What can hang from each mark
G: R
P: B F K Q
R: G P
X: M
B: P
K: P
F: M P

Each row was made from one small tree. The marks that hang from a mark follow it in brackets, in alphabetical order. Every link used is in the known rows. Write each row's tree.
Known rows
P[B F K Q]: 2.921, 2.053, -1.455, -3.571, -2.623, -1.966, -1.461, -0.707, -1.167, -3.398, -6.333, 0.192, -2.505, 0.517, 1.097, 0.127, 1.741, -1.362, -1.209
B[P[F[M] K]]: 0.640, -0.114, 0.061, 0.568, -0.784, 2.163, -0.715, 3.534, -0.841, -1.100, -2.060, -0.735, -0.335, 0.931, -0.994, 0.205, -1.895, 0.250, 0.397
X[M]: 1.683, -0.756, 0.358, 0.780, 1.072, -0.262, 0.169, -2.459, 3.970, 4.549, 5.009, 0.398, 0.613, 2.740, -0.561, 1.768, -2.111, 0.942, -0.998
K[P[B F]]: -3.054, 0.912, 1.327, 1.393, 1.716, -0.713, 0.177, 1.365, 3.894, -0.419, 0.325, 0.614, 1.713, 0.809, 0.934, 1.212, -0.155, -0.410, 1.171
F[M P[B K Q]]: 2.817, 0.823, 0.247, -4.653, -1.350, 0.360, 1.008, -3.898, -4.085, -0.614, 5.063, -0.831, -0.411, -1.393, 0.394, -0.114, 0.824, -0.307, 0.679
B[P[F[M] K Q]]: 2.147, 0.589, -0.748, 0.249, -0.961, 0.872, -0.444, 2.972, 0.417, -2.194, -2.789, -0.816, -1.372, 0.922, 0.012, -0.347, -0.701, -0.273, -0.122
K[P[B]]: -4.318, 0.315, 1.989, 2.466, 2.919, -1.639, 1.248, 0.196, 2.596, 0.806, 3.828, 0.561, 1.160, 1.156, 1.431, 2.478, -0.184, -0.231, 1.305
K[P]: -3.762, 0.187, 1.894, 2.408, 2.205, -1.425, 1.483, 0.521, 4.623, 1.462, 2.879, 0.607, 1.763, 0.562, 1.095, 1.465, -1.484, 0.504, 1.230
G[R[P[K Q]]]: -4.848, -0.871, -0.168, 0.022, 1.643, 0.659, -0.241, -1.920, -2.683, 1.814, -2.366, -0.594, 0.009, -0.638, 1.432, 1.253, 0.053, 0.530, -2.251
K[P[B F[M] Q]]: -0.941, 2.234, 0.249, -0.058, 1.979, -1.320, 0.081, -0.855, 4.715, -1.237, 0.850, 0.456, 1.167, 0.531, 1.441, 0.569, 0.901, -0.768, 0.835
R[P[K]]: -1.507, -1.509, 0.198, 1.035, -0.520, -0.592, -0.241, 2.060, -3.877, 1.221, 0.735, 0.025, -0.258, -0.346, -0.720, 0.642, 0.488, 1.446, -0.801
P[K]: -0.304, 0.014, 0.483, -1.713, -1.590, -1.105, 0.051, -1.057, -1.950, 0.810, -1.710, 0.310, -0.987, 0.145, -0.065, 1.235, -1.839, 0.614, -0.276
K[P[F]]: -2.455, 0.817, 1.198, 1.347, 0.996, -0.488, 0.293, 1.623, 6.010, 0.257, -0.712, 0.651, 2.376, 0.180, 0.613, 0.217, -1.438, 0.326, 1.106
R[G P[B K]]: 0.361, -1.927, -0.504, 2.025, 0.935, -0.958, -1.543, 1.072, -7.337, 0.742, 2.658, 0.110, -1.780, -0.907, -1.690, -1.211, 1.731, 0.713, 0.525
R[G P[F K Q]]: 3.824, -0.763, -2.107, 0.552, -1.198, -1.182, -2.239, 2.054, -2.684, -0.866, -2.626, 0.099, -1.654, -1.898, -1.503, -4.092, 1.695, 0.788, -0.234
B[P]: -1.794, -1.538, 1.297, 4.614, 1.077, 1.493, 1.950, 3.650, 2.336, 0.828, 1.993, -0.345, 0.139, 2.214, -0.392, 1.801, -2.008, -0.108, 0.520
G[R]: -5.708, -0.485, 0.888, 0.132, 2.174, 2.266, 0.978, -4.157, 1.578, 3.132, -1.780, 0.084, 1.751, 0.414, 0.771, 2.236, -2.630, -0.052, -1.325
R[G]: 1.234, -0.773, 0.071, 1.785, 0.699, 0.148, 0.614, -2.157, 2.332, 2.184, 1.659, 0.994, 0.309, -0.059, -1.894, -1.439, -2.242, 0.094, 1.339

Which tree is each row?
-1.453, 1.545, 0.504, 1.082, 1.508, -2.066, 0.424, 0.735, 5.136, -1.448, -0.423, 0.530, 0.737, 0.767, 1.944, 0.701, 1.014, -0.917, 0.660	K[P[B F Q]]
1.829, -0.009, 0.929, -4.422, -1.859, 1.939, 0.893, -2.963, -3.279, 1.127, 4.781, -0.693, 1.242, -1.997, -0.914, -0.570, -1.689, 0.929, 1.158	F[M P[K]]
3.666, 2.907, -1.826, -5.196, -1.901, -0.887, -1.957, -2.981, -1.828, -3.155, -4.698, 0.088, -1.835, 0.179, 0.337, -0.061, 1.573, -1.113, -0.847	P[B F[M] K Q]
3.204, -0.937, -1.800, 2.370, -0.132, -0.239, -1.120, 1.632, 1.283, -0.041, -0.915, 0.493, -0.113, -1.218, -1.786, -3.837, 1.444, 0.449, 0.031	R[G P[F Q]]
0.212, -0.752, 0.304, 1.685, -1.232, 1.425, -0.422, 5.114, -0.472, -1.299, -3.182, -0.638, -0.742, 1.186, -0.496, 0.398, -1.779, 0.083, 0.140	B[P[F K]]
1.718, -0.090, -0.464, 1.414, -1.476, 0.089, -0.093, 4.563, 0.874, -2.349, -3.940, -0.765, -1.819, 1.191, 0.547, -0.221, -0.576, -0.413, -0.414	B[P[F K Q]]
-5.424, -1.092, 0.123, 0.822, 1.713, 2.985, -0.383, -0.988, -0.053, 2.345, -3.076, -0.226, 2.132, -0.386, 0.098, 0.931, -0.907, 0.521, -1.817	G[R[P[F]]]
1.854, -0.518, 0.777, -2.369, -2.375, -1.215, 1.656, -0.681, -3.083, -1.108, 2.702, -0.720, -1.369, -0.814, 1.337, 0.156, 1.051, -0.596, 0.194	F[P[B K Q]]
1.254, 0.142, 1.043, -4.331, -1.135, 1.711, 0.737, -3.379, -5.410, 0.445, 5.799, -0.743, 0.588, -1.364, -0.668, 0.481, -0.375, 0.195, 1.239	F[M P[B K]]
-2.763, 1.020, 1.224, 2.137, 2.690, -3.010, 1.533, -0.283, 3.952, -0.268, 3.049, 0.467, 0.079, 1.122, 2.465, 1.929, 1.005, -0.755, 0.832	K[P[B Q]]
0.068, -0.243, -0.846, 1.532, -0.124, -0.203, -0.154, 1.999, 0.670, -0.769, -0.721, 0.328, 0.135, 0.519, -0.343, 0.059, 2.800, -0.266, -1.163	R[P[B F Q]]
2.517, -1.374, -1.406, 1.613, 0.013, -2.166, -1.124, 0.837, -3.777, 0.316, 0.923, 0.059, -2.202, -1.574, -0.954, -2.816, 1.677, 0.967, -0.016	R[G P[K Q]]
2.231, 1.800, -0.868, -4.820, -2.598, 1.397, -2.023, -1.765, -0.887, -0.609, -5.081, 0.275, 0.570, -0.677, -1.495, -0.796, -2.005, 0.642, -0.202	P[F[M] K]
2.270, -1.447, -1.339, 0.838, -0.959, 0.139, -2.526, 2.557, -3.953, 0.209, -1.848, 0.215, -0.558, -1.866, -2.477, -3.549, 0.468, 1.308, 0.333	R[G P[F K]]
-5.186, -1.079, 0.048, 1.266, 2.380, 1.381, 0.570, -2.210, 0.042, 2.396, -1.110, -0.325, 1.046, -0.214, 1.114, 1.421, -0.098, 0.257, -2.089	G[R[P[Q]]]
4.533, 2.789, -1.979, -5.267, -2.942, -0.543, -1.645, -2.460, 1.073, -2.147, -6.087, 0.136, -0.950, -0.756, -0.086, -1.582, -0.284, -0.076, -0.976	P[F[M] K Q]
-2.568, 1.519, 1.052, 0.288, 2.217, 0.101, -0.163, -0.260, 3.491, -0.178, 1.486, 0.548, 2.228, 0.513, 0.352, 1.063, -0.261, -0.249, 1.365	K[P[B F[M]]]
-4.332, -0.592, -0.438, 0.518, 1.577, 2.057, -0.222, -1.417, 0.937, 1.627, -3.580, -0.291, 1.481, -0.418, 0.802, 0.469, -0.047, 0.172, -2.160	G[R[P[F Q]]]
0.265, -1.146, 1.545, -2.029, -2.148, 0.175, 1.430, -0.173, -4.326, -0.037, 3.500, -0.620, -0.341, -0.837, 0.363, 0.772, -0.127, -0.088, 0.678	F[P[B K]]
2.548, -0.878, -1.717, 2.464, 0.575, -0.384, -1.257, 1.319, -0.747, -0.693, 0.179, 0.452, -0.710, -0.631, -1.550, -2.856, 2.753, -0.292, 0.112	R[G P[B F Q]]
1.131, -0.672, 1.074, -0.516, -1.326, -0.193, 2.852, -0.999, 0.901, -0.128, 4.465, -0.326, 0.116, -0.202, 0.991, 0.391, 0.866, -0.963, 0.436	F[P[B Q]]
2.132, 0.550, 0.529, -2.852, -0.313, 1.362, 2.203, -4.292, -0.053, 0.322, 6.765, -0.466, 1.074, -0.733, -0.035, 0.072, 0.610, -0.664, 0.904	F[M P[B Q]]
0.333, -0.682, 0.235, 2.486, -0.267, -0.906, 1.000, 3.460, -0.320, -1.155, -0.449, -0.818, -2.416, 1.515, 1.029, 1.134, -0.625, -0.265, -0.204	B[P[K Q]]
0.913, -1.518, -0.922, 2.747, 0.782, 1.017, -1.536, 1.876, -2.022, 0.385, 0.842, 0.544, 0.371, -0.592, -2.587, -2.283, 1.562, 0.213, 0.684	R[G P[B F]]
2.012, 1.754, -1.032, -0.916, -1.054, -0.528, 0.214, -1.185, 4.448, -2.101, -3.795, 0.728, -0.359, 1.448, 0.446, 0.368, 1.381, -1.845, -0.834	P[B F Q]
